In the rows, zero is written as 128.
Known rows, with every step that occurs:
dolel-budu: [120 144 116 130  86 121 165 115 106 152 124 166 125 124 126 169 157  85
 113 114]
budu-foto-devad-dolel-popozo: [105 111 135 107 150  70 166 148 114 131 179 172 110 128 144 164 189  65
 150 173]
kiduf-popozo-devad-dolel-budu-foto: [ 41 102 123  98 127  77 172 160 137 163 194 171 130  90 113 157 152  51
  90  52]
budu-popozo: [149 134 112 139 149 140 140 105 110 157  95 182 116 142 134 169 150 106
 135 122]
budu-foto-devad-dolel: [125 106 138 108 122  32 146 139 111 129 172 171 112 140 155 177 182  74
 139 138]
foto-budu-popozo-kiduf: [143 110 108 140 164 183 139 105 129 167  84 175 113 121 137 161 155 101
 130 131]
devad-dolel-budu: [101 136 131 118  89 116 164 146 140 151 153 174 120 122 120 160 161  79
 140 137]
kiduf-devad: [134 138 137 127 126 139 154 114 111 143 105 156 110 142 137 165 146  94
 104 104]
popozo-devad: [109 121 124 123 135 101 139 147  93 157 122 163 125 108 149 157 147 100
  85  62]
dolel-budu-foto: [129 123 118 123 119  78 170 108 103 153 155 173 127 125 130 176 168  73
 115 112]
budu-kiduf: [107 122 135 131 115 113 127 113  87 167 135 157 113 131 171 178 152 104
 153 131]
popozo-devad-dolel: [ 85 112 141 113 133  99 141 174 124 156 147 170 120 108 144 147 152  92
 114  84]
foto-devad-dolel-popozo-kiduf: [ 91 122 139 112 111 155 158 168 175 144 140 167 109 117 160 159 177  84
 159 160]
dolel-popozo: [101 133 120 132 135 144 154 121 118 147 127 170 116 125 136 155 163  95
 128 142]
devad-dolel: [102 120 139 120 113 101 137 144 131 147 143 178 116 132 141 156 160  99
 143 130]
popozo-devad-budu-foto: [135 101 126 127 137  48 151 143  62 165 180 167 139 108 138 152 154  86
  59  61]
popozo-kiduf-devad-budu: [146 129 143 135  93 165 157 130 140 164 120 156 123 127 139 155 142 100
  86  95]
foto-devad-budu: [159 139 118 136  61  66 148 125  54 134 148 154 125 143 144 169 163  92
  74 121]
devad-budu-foto: [145 110 125 136 113  48 149 111  71 153 175 175 134 132 137 163 166  92
  92 109]
devad-dolel-budu-popozo-kiduf: [121 126 128 125 114 191 164 146 195 178 112 191 119 115 122 164 154  87
 175 136]
budu-foto-devad: [146 116 125 118 119  35 147 111  76 131 147 162 114 139 162 188 179  81
 107 113]
foto-devad: [139 139 120 126  89  78 142 120  80 128 118 156 113 141 158 180 167  92
 103 118]
devad-dolel-popozo-kiduf: [ 70 112 143 118 127 180 153 162 198 163 136 182 115 110 144 145 167  96
 171 151]

Rows:
[145 131 116 119  96  48 174 111  80 134 154 159 122 130 140 190 179  60
 104 121] => dolel-budu-foto-devad
[102 119 161 113 122 176 152 152 197 159 115 167 108 127 146 157 149  96
 145 110] => popozo-kiduf-devad-dolel
[143 123 121 136 139 181 134 118 160 172  81 187 118 129 150 171 148 113
 150 112] => budu-popozo-kiduf
[ 71 122 141 111 114 126 159 174 113 181 170 154 119  95 148 163 146  71
 144 108] => popozo-devad-dolel-budu-kiduf
[ 34 124 120 105  94 121 168 169 140 161 169 164 126  90 112 150 141  63
  87  54] => kiduf-popozo-devad-dolel-budu
[ 91 131 146 116 159 172 174 149 158 145 136 163 103 131 119 142 156  77
 146 160] => kiduf-devad-dolel-popozo
[110 115 135 136 111 101 135 148  50 182 168 148 128 105 160 157 139  97
  87  79] => popozo-devad-budu-kiduf
[ 95 100 143 105 140 110 162 159 171 145 160 174 111 121 161 166 188  72
 159 158] => budu-foto-devad-dolel-popozo-kiduf
[117 143 128 114  64  88 170 151 115 133 151 161 115 128 133 174 170  67
 130 142] => foto-devad-dolel-budu
[151 147 104 137 126 153 167 107 113 161 105 179 122 133 114 172 149  86
 132 126] => dolel-budu-popozo
[182 142 124 145 142 166 164 107  91 160 111 167 117 147 106 157 135  95
  93 121] => kiduf-devad-budu-popozo
[140 146 129 122 142 184 185 132 151 158 113 174 108 133  94 162 143  69
 151 142] => kiduf-devad-dolel-budu-popozo
[ 54 109 112 129 128 125 131  94  69 160 153 143 108 113 147 168 147  82
 111 113] => foto-budu-kiduf-popozo
[109 113 121 134 140 118 131 101  49 160 137 143 109 121 159 168 158  92
 135 152] => foto-budu-kiduf
[151 129 134 131 157 213 154 114 171 171  61 172 107 136 137 169 139 103
 136 105] => budu-popozo-kiduf-devad
[ 92 105 134 105 140  70 172 170 125 163 184 174 128  96 123 157 162  60
 113  82] => popozo-devad-dolel-budu-foto
[150 138 135 137 101 125 162 118  89 149 134 153 122 139 121 153 141  94
  75 108] => kiduf-devad-budu
[106 114 133 113 120  74 169 136 131 152 178 181 125 121 122 166 172  66
 144 134] => devad-dolel-budu-foto
[ 81 122 134 120 137 144 156 149 146 147 151 178 113 124 131 145 167  90
 158 169] => devad-dolel-popozo
[136 139 105 130 148 153 170 140 101 172 104 173 125 106 114 163 139  80
 102  75] => dolel-budu-popozo-devad
[ 91 121 130 129 125 181 150 132 172 162 110 173 118 114 152 156 162 102
 144 130] => dolel-popozo-kiduf
[ 84 124 122 123 161 140 157 155 105 159 131 163 122  97 138 146 154  90
  97  92] => dolel-popozo-devad
[111 112 154 105 130 146 183 146 191 166 143 170 115 118 127 165 160  62
 145 118] => popozo-kiduf-devad-dolel-budu-foto
[ 57 120 124 125 103 119 128 102 101 165 151 155 114 124 160 178 141  96
 126  95] => budu-kiduf-popozo
[ 92 118 129 135 135 140 155 155  61 185 176 149 125  96 147 145 146  88
 104 110] => dolel-popozo-devad-budu-kiduf
